Each row comes from the steps of one walk. Every step used is in the known rows, and no mark comes twice. Write the walk behind each row, first mark first.
Known rows
feki/vigat/neve/namos/vupag/mopop: [1.622, 3.781, -0.022, -0.616, -1.438, 1.072, -1.014, 2.419, 2.251, -1.411, -1.637, -0.492, 6.024, -0.100, -0.290, -4.127, -1.306, -3.165, -0.037, 2.179, -5.279, 3.208, -3.081]
vupag/namos/neve/vigat/bezom: [-3.360, 1.067, 0.514, 0.700, -0.709, -1.354, 0.446, 0.210, 0.392, -0.544, 1.882, -1.132, 1.126, 3.052, -1.432, -3.775, 1.074, 1.914, 0.175, -1.424, 0.715, 1.183, -5.937]
bezom/vigat/feki/namos/vupag/kono: [7.909, 0.960, 0.691, 2.228, -0.185, 0.903, -0.196, -0.463, 0.421, 1.243, -0.464, 4.115, -2.820, -3.174, 1.135, 1.532, -4.598, 3.493, 0.511, 0.427, 2.489, -2.125, 3.599]
feki/namos: [0.947, 0.109, 0.743, 1.342, -0.445, 1.362, -0.243, 0.930, -0.503, 0.882, -1.076, 0.159, -1.614, -0.691, 2.192, 2.210, 0.655, 5.042, 1.271, -1.536, 3.904, 0.029, 3.021]
namos/feki/vigat/neve: [-0.476, -0.777, -1.103, -0.496, 0.704, 0.028, 1.587, -1.731, 0.209, -0.853, -0.282, 2.028, 4.100, -2.115, 1.080, -2.980, -0.013, -2.367, 0.628, -2.576, -1.855, -0.946, -0.177]
mopop/vigat/neve/namos/vupag/kono: [5.529, 3.323, 0.476, -2.001, 0.327, 0.261, 2.159, 0.420, 0.937, -1.262, -1.092, -0.481, -0.326, -0.956, 1.003, 1.986, -0.606, -0.861, -1.659, 1.222, -0.647, 0.323, -0.982]
mopop/vigat/neve/namos/feki: [-1.400, -1.716, -1.897, -1.684, 1.528, -0.077, 0.963, -1.025, -0.740, -0.533, -1.012, -0.262, 0.304, 0.074, -1.536, -0.418, 0.022, -6.100, -1.019, 0.728, 1.115, -0.657, 0.773]
neve/namos: [-2.192, -1.088, 0.358, -1.043, -0.278, 0.735, -2.528, 1.837, -1.349, -0.382, 0.070, -2.442, -2.885, 0.940, 0.216, 1.701, 1.858, 1.077, -0.631, 0.979, 0.424, 0.973, 1.289]
bezom/vigat/feki/namos/neve: [4.226, -1.934, 0.472, 2.170, -0.473, -0.459, -1.448, 0.701, 0.641, 0.963, 0.620, 1.916, -2.384, 0.817, -1.388, -0.949, -1.210, -1.226, 0.191, -1.447, 1.921, -1.192, 3.206]
neve/namos/vupag: [0.661, -0.010, 1.711, -0.563, -1.236, 0.559, -0.987, 1.735, -0.624, -0.903, 1.554, -2.104, -1.663, 1.676, 1.726, 0.295, 0.861, 0.407, -1.112, 1.578, 3.003, 0.919, -1.076]
mopop/vigat: [-0.078, -0.228, 0.164, -1.563, 1.045, -0.080, 0.513, -1.031, -0.025, 0.498, 0.869, -0.124, -0.665, -0.725, 1.895, 2.575, 1.902, 1.093, -0.015, 0.731, 0.822, -0.851, 0.801]
bezom/vigat/neve/namos: [2.493, -0.652, -1.955, -0.248, -0.786, -0.602, -2.987, 3.408, -0.429, -0.478, 0.253, -1.499, -1.377, 0.734, -2.087, -0.102, 1.975, -4.132, -0.105, 0.906, -2.080, 1.605, 0.399]
feki/namos/vupag: [3.241, 0.965, 2.163, 1.810, -1.486, 1.226, 1.455, 0.762, 0.220, 0.362, 0.458, 0.591, -0.410, 0.095, 3.557, 0.783, -0.281, 4.350, 0.688, -1.084, 6.514, 0.059, 0.673]
bezom/vigat/feki/namos: [1.771, -2.371, -0.602, 2.269, -0.009, 0.867, -2.449, 0.293, -0.466, 1.899, -0.179, 2.770, -3.017, -0.841, -1.123, 0.033, -1.859, 0.327, 1.047, 0.585, 2.403, -0.968, 4.503]
bezom/vigat: [3.242, -1.104, -0.848, 0.100, -0.300, -0.869, -2.399, 1.341, -0.530, 0.647, 1.889, 0.079, -1.453, -1.338, 0.926, 1.778, 1.718, 0.994, 0.923, 0.291, -0.750, -0.460, 1.197]
vupag/namos/neve: [-1.493, 0.900, -0.338, -0.539, -0.394, -0.771, 0.644, 0.649, 0.732, -0.248, 0.186, -1.059, 0.086, 1.234, 1.415, -0.721, 0.893, 4.334, -0.384, -2.482, -2.400, 0.283, 0.614]
mopop/vigat/neve/namos: [-0.672, 0.150, -0.895, -1.897, 0.705, 0.152, -0.402, 1.149, 0.063, -0.682, -0.843, -1.899, -0.423, 1.338, -1.118, 0.597, 2.130, -3.766, -1.056, 1.207, -0.766, 1.275, -0.034]
namos/feki/vigat/bezom: [-0.663, -2.004, 0.774, 0.601, 0.424, -0.449, 1.313, -3.394, -0.567, -0.014, 1.943, 2.500, 2.267, -2.262, 1.327, -1.899, -1.086, -0.256, 1.210, -0.271, 0.601, -1.563, -4.023]
namos/feki/vigat: [-1.824, -1.038, 0.396, -0.646, 0.431, 0.732, 0.218, -1.643, -0.445, -0.026, 0.698, 1.933, 2.832, -2.984, 1.344, -1.387, -1.035, -0.634, 0.901, -1.368, -1.110, -1.786, 1.091]
bezom/vigat/namos/neve: [4.112, -0.552, -0.191, -0.188, -1.308, -2.387, -0.501, 1.381, 0.169, 0.525, 2.194, -0.931, -1.215, 1.220, -1.686, 1.613, 0.403, -1.973, -1.180, -1.714, -2.825, -0.048, 1.919]
neve/namos/vigat/bezom: [-5.072, 0.112, 1.124, 0.562, -0.139, 0.102, 1.163, -0.416, -0.675, -0.820, -1.529, -1.711, -0.032, 0.747, -1.311, 0.581, 0.590, -0.251, 0.366, 2.428, -0.900, 0.046, -4.691]
vupag/kono: [3.220, 0.989, -0.100, -1.018, 1.206, 0.213, 0.109, -0.829, -0.394, -0.192, -1.049, 0.050, -3.025, -3.418, 3.722, 5.038, 0.696, 7.965, 0.120, -1.627, -1.340, -1.289, 2.595]

Which walk is each row?
[-7.122, -1.283, -0.093, 0.128, 1.903, 0.686, 1.786, -3.061, -0.015, -0.246, -2.078, 1.144, -0.066, -0.382, 0.453, -0.514, -0.417, 0.964, -0.001, 0.289, -1.685, -2.285, 1.344]
namos/vigat/feki
[0.883, 2.129, 1.763, -0.735, -1.934, 0.941, 0.044, 2.386, 1.019, -1.811, 0.706, -0.803, 3.669, 0.913, 0.066, -3.582, 0.393, -3.746, -0.684, 0.301, -1.619, 2.048, -3.197]
feki/vigat/neve/namos/vupag
[1.108, -2.677, -2.221, 0.080, 0.200, -1.375, -0.629, -1.248, -1.668, 1.536, 1.095, 1.753, -1.092, -1.569, -2.044, 1.500, -2.293, -2.824, -0.256, -0.183, -0.934, -1.551, 4.096]
bezom/vigat/namos/feki
[-2.955, -2.876, -0.782, -0.817, 0.744, 0.544, -1.455, -0.379, -2.047, -0.137, -0.075, -0.874, -2.452, -0.285, -0.208, 0.726, -0.347, -1.542, -0.535, 0.374, 2.257, -0.846, 2.120]
neve/namos/feki
[0.555, -0.559, 1.846, 0.658, -0.334, -2.003, 0.574, -0.145, 0.303, -1.279, 3.587, -1.831, -0.531, 3.166, -0.080, -1.920, 3.219, 0.340, -0.093, -1.920, 3.503, 0.569, -6.650]
namos/neve/vigat/bezom
[0.047, 1.355, 2.214, -1.093, -1.513, -0.630, 0.915, 0.548, 0.948, -0.315, 1.201, -0.608, 2.588, 0.888, -0.936, -0.464, -0.245, -0.767, -1.341, -2.702, -5.185, 0.661, 0.765]
feki/vigat/namos/neve
[-4.761, -1.168, 0.761, 1.632, 0.420, 2.230, -1.849, -0.092, -0.769, 0.824, -0.645, 1.336, -1.930, 1.242, -1.869, -2.196, -0.888, 0.823, 0.665, -0.551, 5.408, 0.048, 2.752]
neve/vigat/feki/namos
[1.802, -0.856, -1.254, -0.032, -0.672, -1.109, -1.809, 0.846, -0.995, 1.367, 1.347, 0.122, -1.620, -0.284, -1.576, 2.517, -0.132, -0.367, -0.365, 0.350, -2.515, 0.299, 3.203]
bezom/vigat/namos
[1.547, 0.521, 2.699, 2.475, -1.365, -0.472, 0.892, 0.954, 0.325, -0.277, 1.728, -0.854, -0.330, 2.864, -0.960, -1.725, 1.330, 1.247, 0.970, -2.510, 6.349, 0.682, -4.655]
feki/namos/neve/vigat/bezom
[0.591, 1.227, -1.728, -1.308, 1.603, 0.062, -0.619, -0.948, 1.131, 0.857, -1.524, 0.136, 1.514, -1.932, 1.622, 2.054, 0.226, 1.656, 0.716, 2.407, -2.978, 0.221, 1.142]
vupag/mopop/vigat
[1.584, 2.374, 0.082, -1.333, -0.092, 0.757, -0.884, 0.973, 1.165, 0.090, -0.814, -1.163, 1.809, 0.007, 0.301, 0.324, -1.559, -2.127, -0.577, 4.762, -1.046, 1.412, -1.161]
neve/namos/vupag/mopop/vigat
[-4.345, -0.612, -0.574, 0.535, 0.080, 0.197, 1.231, -2.942, -0.359, 0.788, 0.033, 3.289, 3.794, -2.281, -0.218, -3.820, -3.174, 1.360, 1.526, 0.209, -2.164, -0.937, -3.313]
vupag/namos/feki/vigat/bezom
[-2.330, 1.108, 1.426, 3.015, -0.416, 0.739, 3.583, -1.405, 0.134, 0.499, -2.566, 0.841, 1.286, -0.810, 0.585, 1.165, -0.640, 3.656, 2.288, -0.070, 2.380, -0.961, -3.018]
feki/namos/vigat/bezom
[-2.215, -0.973, 0.746, 0.735, 0.118, -0.614, -0.709, -0.591, -0.803, -0.398, 2.632, -0.959, -1.063, 1.499, 0.065, -1.067, 2.737, 1.800, 0.753, 0.186, 3.964, 0.675, -5.505]
neve/vigat/bezom
[-6.264, 1.318, 0.727, -0.717, -0.270, 1.266, 0.184, 1.139, -0.672, -0.833, -2.707, -2.234, 0.523, 0.003, -0.941, 1.095, 0.525, -0.668, 0.047, 1.484, -2.735, -0.221, 0.379]
neve/namos/vigat
[-0.548, -0.071, -3.718, -1.445, 2.138, 0.076, -0.209, -1.006, 0.464, -0.068, -3.439, 0.072, 2.392, -0.989, -1.918, -0.993, -1.676, -5.935, -0.297, 2.408, -2.527, 0.462, 0.992]
vupag/mopop/vigat/neve/namos/feki
[1.881, -2.436, -2.881, -0.109, 0.211, -0.966, -1.963, 1.169, -1.195, -0.330, 0.055, 0.038, -0.561, -0.352, -2.591, -1.136, -0.156, -6.666, -0.028, 0.361, -0.659, -0.223, 1.184]
bezom/vigat/neve/namos/feki
[8.973, 2.425, -0.578, -0.377, -1.023, -0.634, -0.718, 2.683, 0.528, -1.041, 0.054, -0.257, -1.134, -1.481, 0.228, 1.399, -0.689, -0.993, -0.721, 0.901, -2.056, 0.363, -0.590]
bezom/vigat/neve/namos/vupag/kono
[-6.783, -0.290, -0.275, -0.312, 0.585, 0.101, -1.115, -0.345, 0.425, -0.251, 0.481, 0.040, -0.147, 3.067, -2.384, -5.114, -0.556, 0.090, -0.985, -1.587, -0.753, 0.022, 0.390]
vupag/namos/neve/vigat/feki
[-4.872, 0.266, 0.088, -0.772, -0.406, 0.291, -1.146, 0.557, -1.272, 0.337, 1.022, -1.475, -0.696, 1.828, -2.337, 0.179, 0.844, 0.000, -0.800, -0.879, 0.319, 1.290, 1.313]
neve/vigat/namos
[-3.101, 2.477, 1.074, 1.636, -0.410, 1.943, 2.548, 0.123, 0.152, 0.450, -3.858, 0.440, 1.950, -1.570, 0.808, 1.763, -0.662, 3.526, 1.929, -1.032, 0.482, -0.991, 2.122]
feki/namos/vigat
[0.735, -0.696, 0.673, -0.790, -0.417, -1.640, 1.242, -0.080, 0.120, -0.295, 1.183, -1.859, -1.596, 2.292, 0.297, 1.813, 1.333, 1.361, -2.053, -3.022, -1.064, 0.290, 1.495]
vigat/namos/neve
[1.567, 0.181, -1.359, 0.036, 1.624, -1.070, 0.438, -2.457, 1.106, 0.835, -0.366, 0.589, 0.824, -1.169, 1.384, 1.548, 0.248, 2.062, 1.064, 3.396, -1.191, 0.399, -3.897]
vupag/mopop/vigat/bezom
[0.754, -1.967, 1.341, 1.637, 0.455, 0.197, 0.570, -0.785, 0.592, 0.305, -0.337, 0.879, -2.929, 1.813, 0.646, -0.582, -0.391, 1.978, -0.491, -2.777, 3.668, -1.048, 3.005]
vigat/feki/namos/neve
[-1.819, -0.097, -0.102, -1.724, 0.588, -0.284, 0.985, -1.417, -0.473, 1.132, 0.242, -0.176, -1.054, 0.259, -0.553, 3.133, -0.047, 0.005, -1.288, 0.610, -1.308, -0.092, 2.777]
mopop/vigat/namos
[4.361, 2.509, -1.639, -0.698, 0.931, -0.752, 2.432, -1.006, 2.706, -0.483, -0.881, 0.511, 4.100, -0.497, 2.753, -0.858, 0.216, -0.832, -0.053, 1.660, -1.270, 1.047, -2.261]
namos/vupag/mopop/vigat/neve
